Every row comes from one small tree of marks. Brackets hold a mark, then the marks that hang from it, in alphabetical order. Every link used is in the known rows. Which tree was each row made from?
Known rows:
[tiloz [palef [lekela femag zuga]]]: [ 1.185 -0.762  0.571 -1.072  0.367 -1.497 -0.001  0.168  1.010 -2.744
 -1.163  0.603  0.476 -1.071 -0.901 -0.685 -1.391 -0.931 -0.589  0.588
  1.487 -0.187 -3.125 -0.465 -1.486]
[tiloz [palef lekela tenup]]: [ 2.029 -1.995 -0.475 -0.688  0.115 -1.841 -1.303  0.080  1.952 -0.624
 -1.632  1.159  2.075 -0.633 -0.128  0.586 -1.143 -0.041 -2.140 -0.643
  1.513 -0.621 -1.653 -1.683 -0.260]
[popot [fegiz [lekela gumi palef podeb zuga]]]: [-0.623 -2.850  0.657  0.376 -1.585  0.357 -0.439 -0.777 -0.993 -0.017
  0.667 -0.599 -0.835 -0.307  0.901 -0.589  0.439  1.357  1.381  1.573
 -0.746  1.497 -2.980 -0.193 -0.701]
[tiloz [palef [lekela femag] tenup]]: [ 1.543 -0.564  0.388 -1.111 -0.747 -2.202 -0.834  0.449  1.040 -0.924
 -1.564  1.006  0.788 -1.067 -0.274  0.271 -1.804 -0.297 -1.690 -0.908
  1.223  0.023 -1.890 -0.649 -0.483]
[tiloz [palef [lekela femag gumi]]]: [ 1.005  0.216  0.814 -1.039  0.121 -1.487 -0.177 -0.026  0.242  0.939
 -1.825  0.939  0.227 -1.902 -0.182 -0.516 -1.350 -1.032 -0.520  0.202
  1.527 -0.833 -2.532 -0.686 -0.697]
[podeb [lekela gumi palef]]: [ 0.466 -0.358 -1.604  1.178  0.512 -0.464 -0.939 -0.828 -0.017  0.521
 -1.033 -0.485  0.731  1.148  0.995 -0.433 -0.609  0.363 -0.438  0.590
 -0.178 -2.294 -2.738 -0.756 -1.325]
[tiloz [palef tenup]]: [ 2.029 -2.449 -0.500 -0.541 -1.018 -1.428 -2.250 -1.732  1.780  0.087
 -1.274  0.800  1.768  0.122  0.310  0.881 -0.666 -0.208 -0.278 -0.058
  1.750 -0.683 -1.694 -0.741 -0.774]
[gumi [lekela [palef tenup tiloz] podeb]]: [-0.169 -2.114 -0.707  0.531 -3.089 -2.014 -1.065  0.080 -0.362 -1.621
 -0.131  0.245  0.675  0.483  0.948  0.708 -1.077  1.803 -0.009 -1.727
 -0.970  1.948 -2.556  0.166  1.266]
[podeb lekela]: [ 1.129 -2.373 -2.047  1.551  0.699 -0.379 -0.504 -1.367  2.291  0.662
 -1.066  0.642  2.331  1.594  2.034 -0.617 -1.356 -0.067 -0.668  0.413
  0.560 -2.428 -2.249 -0.671 -0.999]
[lekela femag [gumi nunap] podeb]: [-1.265 -0.856 -0.652  0.845 -2.088 -0.139 -0.629 -3.091  0.003  2.545
  0.689  0.368 -0.780 -1.243  1.677 -0.759 -1.474  0.167  1.148  0.890
  0.174  0.850 -4.401  2.835  0.699]
[popot [fegiz [lekela gumi zuga]]]: [ 0.490 -2.610  0.702  0.685 -1.234  0.658 -0.348 -0.940  0.995  1.238
 -0.337  0.896 -0.200 -0.381  1.648 -0.662 -0.616  0.627  1.656  0.624
 -0.059 -0.441 -2.414 -0.610 -0.293]
[fegiz [lekela [palef tenup]] popot]: [-0.626 -0.534  0.772  0.826 -2.192 -1.558  0.056 -2.352  0.685 -2.198
 -0.739  0.334 -0.868 -0.415 -0.022  0.025 -1.072  1.502 -0.817  0.389
 -0.777  0.075 -2.593 -0.717  0.840]
[lekela zuga]: [ 0.711 -2.774 -0.539  0.924 -0.074 -0.520 -1.162 -2.799  1.761 -1.435
 -0.426 -0.093  1.223  0.018  0.673 -0.332 -1.528  0.176  0.327  0.830
  0.451 -0.903 -2.615  0.001 -0.785]
[popot fegiz]: [ 1.816 -4.875 -1.888  0.587 -0.166  0.014 -0.216 -2.896  1.918  0.604
 -0.664  1.117  2.352 -0.015  2.307 -0.364 -0.870  0.684  0.203  1.370
  0.552 -1.644 -2.326  0.412 -0.950]
[zuga [tiloz [palef [lekela femag gumi] tenup]]]: [ 0.661  1.325  0.416 -0.963 -1.859 -1.365 -0.984  1.394 -0.588  1.145
 -1.172  1.439 -0.297 -1.234 -0.539  1.255 -1.067 -0.407 -0.931 -3.313
 -0.444  0.186 -2.444 -2.038  0.132]
[zuga [tiloz [palef lekela tenup]]]: [ 1.702 -1.397 -1.284 -0.585 -0.670 -1.250 -0.665  0.952  1.262 -0.643
 -1.096  1.953  2.192 -0.525 -0.487  1.369 -0.345 -0.160 -1.833 -2.386
 -0.044 -0.871 -2.296 -2.806  0.211]
[zuga [tiloz [palef tenup]]]: [ 1.670 -1.977 -1.182 -0.470 -1.823 -0.942 -1.618 -0.888  1.132  0.068
 -0.806  1.539  1.810  0.268 -0.018  1.750  0.245 -0.312 -0.007 -1.776
  0.286 -0.924 -2.291 -1.925 -0.270]
[tiloz [palef [lekela femag gumi zuga]]]: [ 0.537  0.535  1.377 -0.876  0.141 -1.214 -0.783  0.274  0.044 -0.742
 -1.345  0.290 -0.689 -1.461 -0.863 -0.623 -1.431 -0.933 -0.161 -0.074
  1.323  0.286 -3.037 -0.658 -1.354]
[zuga [tiloz [palef [lekela femag [gumi nunap]]]]]: [ 0.592  1.211 -1.512 -0.770 -1.165 -0.341  1.163  0.645  0.252  0.559
 -0.552  2.697  0.082 -1.940 -0.617  0.095 -0.131 -1.128  0.049 -1.133
  0.035 -1.671 -5.388 -0.023  0.595]
[gumi [lekela [zuga tiloz]] nunap]: [ 0.581 -0.955 -2.348  1.272 -2.777  1.278  0.759 -0.447  2.208 -2.180
  1.193  1.649  1.111  0.160  0.002 -0.340 -0.411  0.293  0.618 -0.897
 -0.925 -1.081 -5.922  0.723  1.412]
[zuga [tiloz [palef [lekela gumi podeb] tenup]]]: [ 0.020 -1.037 -0.088 -0.199 -1.352 -0.891 -2.019  0.723 -0.369  2.365
 -0.390  0.870  0.664 -0.712 -0.067  1.231 -0.087  0.149 -1.367 -2.854
 -0.214  1.959 -2.180 -2.855  0.309]
[popot [fegiz [lekela [palef tenup tiloz]]]]: [ 1.115 -3.192 -1.282 -0.170 -2.127 -2.017  0.427  0.457  0.114 -1.758
 -1.111  2.270  0.690  0.040  1.645  1.076 -0.303  1.739  0.988 -1.155
 -1.436 -0.995 -2.028 -0.375  0.683]
[palef [lekela femag gumi] tiloz]: [-0.348 -0.033  0.167  0.024 -0.116 -2.488  0.594 -0.009 -0.274  0.707
 -1.986  1.924 -0.185 -1.851  1.446 -0.094 -2.562  0.059  0.318 -2.063
 -0.666 -0.698 -2.427 -0.185  0.834]
[palef [lekela femag podeb] tiloz]: [-0.803 -2.280 -0.391  0.125 -0.322 -2.631  0.924 -0.338 -0.073 -0.408
 -1.061  1.518  0.671 -1.372  1.773 -0.284 -2.286  0.278 -0.203 -1.240
 -0.546  1.088 -2.416  0.274  0.831]
[gumi [lekela femag] nunap]: [ 0.756 -0.406 -1.109  0.477 -2.793  0.189  1.276 -1.164  2.149 -0.693
  0.246  1.434  0.756 -0.783  1.052 -1.217 -2.012  0.060  0.544  0.914
  0.507 -1.404 -4.994  2.765  1.441]
[tenup [palef [lekela [gumi nunap] [zuga tiloz]]]]: [-0.442 -0.173 -4.071  2.199 -0.077  0.566  0.781 -0.085  1.350 -1.164
  0.694  2.027  0.253 -0.292 -2.212  0.370  0.055 -0.229 -0.629 -1.266
 -1.769 -1.449 -6.064 -0.794  0.682]

Write each row's tree:
[ 0.297 -1.561 -2.593  1.099  0.645 -1.838 -0.267  0.121  0.191 -3.770
 -1.119  0.617  0.741  2.117  0.769 -0.051 -0.497  0.554  0.479 -0.971
 -0.761 -1.595 -3.528 -0.421 -1.529]	[podeb [lekela [palef tiloz] zuga]]
[-0.274 -1.746  0.866  0.492 -2.729 -0.230  0.057 -1.180  0.872  0.683
  0.275 -0.338  0.689 -0.510  1.503 -1.104 -2.104  0.293  0.304  0.713
  0.393  1.540 -2.779  1.132  0.641]	[gumi [lekela femag podeb]]
[-0.799 -1.056 -0.332  0.944 -3.249  0.557  0.219 -1.228  1.230 -1.369
  1.514  0.008 -0.558 -0.156  0.773 -1.464 -1.729  0.478  0.830  0.833
  0.311  2.081 -5.563  3.116  0.818]	[gumi [lekela femag podeb zuga] nunap]
[-1.568  1.150  2.107  0.544 -3.131 -1.626 -0.023 -1.706 -0.366 -4.070
 -0.214 -0.581 -3.066 -0.335 -0.872 -0.337 -1.808  1.360 -0.162 -0.148
 -1.233  1.711 -3.324  0.358  0.044]	[fegiz [lekela femag [palef tenup] zuga] popot]
[-1.116 -0.165  1.371  0.563 -1.595 -1.471 -1.723 -0.531 -0.713  2.434
 -0.306 -0.527 -0.915 -1.415  1.248  0.070 -2.887  1.094 -1.571 -1.842
 -0.508  2.801 -1.491 -0.145  0.665]	[palef [lekela femag gumi podeb] tenup]
[ 0.394  0.129 -2.138 -0.057 -2.865 -1.522  2.055 -0.027  0.279 -3.527
 -0.280  1.995  0.120 -0.787  0.451 -0.480 -1.222  0.548  1.346 -0.113
 -0.705 -1.648 -5.753  3.080  1.539]	[gumi [lekela femag [palef tiloz]] nunap]
[-0.926 -2.529 -2.346  1.139  0.149 -2.591  1.262 -0.141  0.478 -1.006
 -0.776  1.737  0.662 -0.461 -0.391  0.104 -1.330 -0.213 -0.355 -0.902
 -0.979  0.737 -2.991 -0.091  0.468]	[tenup [palef [lekela femag podeb] tiloz]]
[-0.321 -1.399 -0.837  0.746 -3.163  0.342  0.822 -1.446  1.435  0.216
  1.065  0.692  0.426 -0.655  1.421 -1.352 -1.668  0.363  0.501  1.164
  0.435  0.915 -4.993  3.037  1.467]	[gumi [lekela femag podeb] nunap]
[ 0.141 -0.530 -0.759 -0.292 -2.194 -3.205 -0.624 -0.971 -1.041 -2.654
 -1.292  0.811 -0.277 -0.261  0.688  1.280 -1.864  1.081  0.675 -1.872
 -1.292 -0.312 -2.343  1.063  0.130]	[lekela femag [palef tenup tiloz]]
[-0.188 -3.904  0.562  0.682 -1.546  0.502 -0.289 -1.411  0.570  3.871
  0.022  0.866  0.496 -0.757  2.731 -0.628 -0.177  0.765  1.347  1.094
 -0.015  0.742 -1.894 -0.405  0.395]	[popot [fegiz [lekela gumi podeb]]]
[ 0.317 -0.737 -2.851  1.924 -0.124  0.438 -0.488 -1.509  1.903  2.224
 -0.352  1.326  0.967  1.096  1.979 -0.930 -0.915  0.028 -0.020  0.067
  0.471 -2.534 -4.412  1.033 -0.017]	[podeb [lekela [gumi nunap]]]
[ 0.654 -2.484  0.842  0.043 -1.823 -0.018  0.989 -0.590  1.051 -1.037
 -0.177  1.073 -0.308 -0.315  1.420 -0.884 -1.283  0.362  1.539  1.025
 -0.158 -0.408 -2.792  0.655 -0.561]	[popot [fegiz [lekela femag zuga]]]
[-0.279 -0.619  0.877  0.182 -2.924  0.813  0.751  0.367 -0.555  0.967
  0.204  1.509 -1.280 -0.615  1.156  0.060 -0.514  0.224  2.372 -1.335
 -1.863 -0.137 -3.378 -0.672  0.048]	[popot [fegiz [lekela femag gumi [zuga tiloz]]]]
[-1.022 -1.869  0.619  1.132  0.405 -0.494 -1.433 -1.271  0.198  0.821
 -0.011 -0.804 -0.009 -0.986  0.683 -0.773 -1.722  0.630 -1.011 -0.133
  0.034  2.047 -2.502 -0.966 -0.135]	[palef [lekela gumi podeb zuga]]
[-0.264 -2.508 -1.276  1.434 -2.416  0.902 -0.286 -1.649  2.077 -1.100
  1.507  0.166  0.706  0.185  0.799 -1.290 -1.053  0.732  0.338  1.090
  0.566  1.416 -5.308  2.131  0.987]	[gumi [lekela podeb zuga] nunap]
[-0.074 -0.686 -0.406  0.365 -1.849 -0.347 -0.047 -1.458  0.214 -1.793
  0.084  0.388  0.022 -0.201  0.196  0.349 -1.416 -0.181  1.145 -1.151
 -1.284 -0.509 -3.507 -0.082 -0.479]	[lekela femag [zuga tiloz]]
[ 0.438 -1.484  1.152 -0.096 -2.046  0.018  0.761 -0.754  0.330  2.625
 -0.780  1.379 -0.422 -1.238  2.268 -0.679 -1.251  0.270  1.789  0.617
 -0.228 -1.016 -2.146  0.334  0.246]	[popot [fegiz [lekela femag gumi]]]
[-1.734  0.229 -0.622  0.591 -2.123 -0.261 -0.825 -2.407 -1.528 -1.413
  1.244 -1.104 -2.193 -0.824 -0.169 -0.663 -0.874  0.757  1.206  1.395
 -0.601  1.652 -5.571  3.037 -0.481]	[lekela femag [gumi nunap] palef podeb zuga]
[ 0.836 -1.552 -1.563  1.225 -1.962  0.803  0.224 -1.322  2.806 -2.127
  0.722  0.946  1.093  0.060  0.428 -1.141 -1.429  0.457  0.357  0.908
  0.553 -0.787 -5.318  1.832  0.944]	[gumi [lekela zuga] nunap]
[ 0.399  0.368 -2.422  0.872 -3.907  0.479 -0.292  0.497  0.631 -4.243
  1.490  0.604  0.073  0.606 -1.165  0.754 -0.443  1.516 -0.354 -1.820
 -1.914 -0.104 -5.885  0.725  1.275]	[gumi [lekela [palef tenup] [zuga tiloz]] nunap]
[ 0.315 -1.138 -0.437 -0.382 -2.577  0.165  1.913  0.728 -0.916 -3.312
  0.468  0.992 -0.618 -0.366  0.109  0.151  0.270  0.656  1.632  0.070
 -2.332 -0.943 -4.008 -0.271 -0.483]	[popot [fegiz [lekela femag palef [zuga tiloz]]]]
[ 0.184  0.143 -1.065  0.784 -0.157 -0.896 -0.231 -0.232 -0.192 -3.501
 -0.389 -1.014 -0.222  1.633  0.180 -0.790 -1.332  0.204 -0.185  0.603
 -0.491 -1.051 -3.616  0.581 -2.287]	[podeb [lekela femag palef zuga]]
[ 0.347 -1.454 -1.358  0.461 -1.672  0.807  0.772 -0.757  0.276 -1.451
  0.629  1.097 -0.780 -0.554  0.440 -0.712  0.421  1.097  1.525  1.760
 -0.537 -1.382 -5.294  1.518  0.067]	[popot [fegiz [lekela [gumi nunap] palef zuga]]]
[ 0.694  0.898 -1.153  0.250 -3.889 -0.643  0.200 -0.271  0.575 -2.771
  0.557  0.428 -0.303 -0.348 -0.173 -0.131 -1.984  1.338 -0.477  0.017
 -0.526 -0.368 -4.987  2.839  1.214]	[gumi [lekela femag [palef tenup]] nunap]
[ 0.221  1.224  0.958 -0.598 -3.048 -0.752 -2.514 -0.203 -0.908  0.201
 -0.390  0.418 -1.522 -0.005 -0.862  1.449 -0.611 -0.450  1.221 -2.928
 -0.309  1.178 -3.012 -1.024 -0.947]	[lekela femag gumi [zuga [tiloz [palef tenup]]]]
[ 0.257 -2.473 -0.557  0.534 -1.827 -0.290 -0.007 -1.181  0.416 -1.330
  0.379 -1.021  1.492 -0.164  0.522 -0.711 -0.670  0.964 -0.418  1.691
 -0.010  0.617 -3.078  0.323  0.340]	[gumi [lekela palef podeb]]
[ 0.663 -1.896 -1.658  0.103 -1.248 -2.860 -1.130 -1.329 -0.092 -2.421
 -1.273  0.998  0.917  0.092  0.719  1.425 -1.226  1.318  0.138 -1.634
 -0.987 -0.899 -2.130 -0.020  0.292]	[lekela [palef tenup tiloz]]
[-0.833  0.909 -1.525  1.412 -0.437 -0.405  0.500  0.541 -0.174 -0.983
 -0.009  0.869 -0.804 -0.495 -2.219  0.493 -0.964 -0.521 -0.323 -1.965
 -2.104 -0.275 -4.048 -1.695 -0.301]	[tenup [palef [lekela femag gumi [zuga tiloz]]]]
[-0.781  1.668  0.781  0.551 -2.091 -0.872 -1.258  0.874 -0.878 -0.228
 -0.247  0.308 -1.441 -0.892 -0.269  0.922 -2.420  0.796 -0.937 -4.037
 -2.122  1.324 -2.813 -1.463  0.440]	[palef [lekela femag gumi [zuga tiloz]] tenup]
[ 0.076 -1.181 -1.148  0.175 -0.396 -2.188 -0.546 -1.778 -0.863 -0.591
 -1.490  0.876  0.437 -0.769  0.850  0.600 -0.642  0.569  1.368 -0.528
 -0.802 -1.667 -2.704 -0.081  0.067]	[lekela gumi [palef tiloz]]
[ 0.594  0.124 -1.670  0.181 -2.666  0.145 -2.298 -0.854  0.595  0.043
  0.300  1.603 -0.462  0.184 -0.822  1.345  0.561 -0.129  0.949 -2.478
  0.083  0.074 -5.007 -0.164 -0.040]	[lekela [gumi nunap] [zuga [tiloz [palef tenup]]]]
[-0.164 -0.408 -2.368  1.198 -0.113 -0.631  1.275  0.510  0.766 -3.012
  0.076  1.141  0.331 -0.152 -2.306  0.386 -0.988 -0.548 -0.811 -1.314
 -1.981 -0.742 -4.135 -1.491 -0.395]	[tenup [palef [lekela femag [zuga tiloz]]]]
[-1.538 -0.897  1.493  0.769 -1.652 -0.484 -1.939 -2.605 -0.774  1.246
  0.375 -1.285 -1.530 -0.611  0.963 -0.608 -1.930  0.215  1.228  0.180
 -0.017  2.543 -2.782  1.024 -0.818]	[lekela femag gumi podeb zuga]
[-0.002 -0.039 -1.149  1.477  0.448 -0.224 -1.571 -0.557 -0.247 -1.189
 -0.529 -1.207 -0.182  1.651  0.252 -0.575 -0.752  0.472 -0.139  0.180
 -0.326 -1.142 -3.280 -0.677 -1.963]	[podeb [lekela gumi palef zuga]]
[-1.239  0.246  1.267  0.861 -1.241 -0.820  0.678 -2.821 -0.013 -0.319
 -0.926  0.261 -1.485 -1.303  0.144 -0.856 -0.583  0.705  0.361  1.407
 -0.545 -0.787 -3.144 -0.790  0.649]	[fegiz [lekela gumi palef] popot]
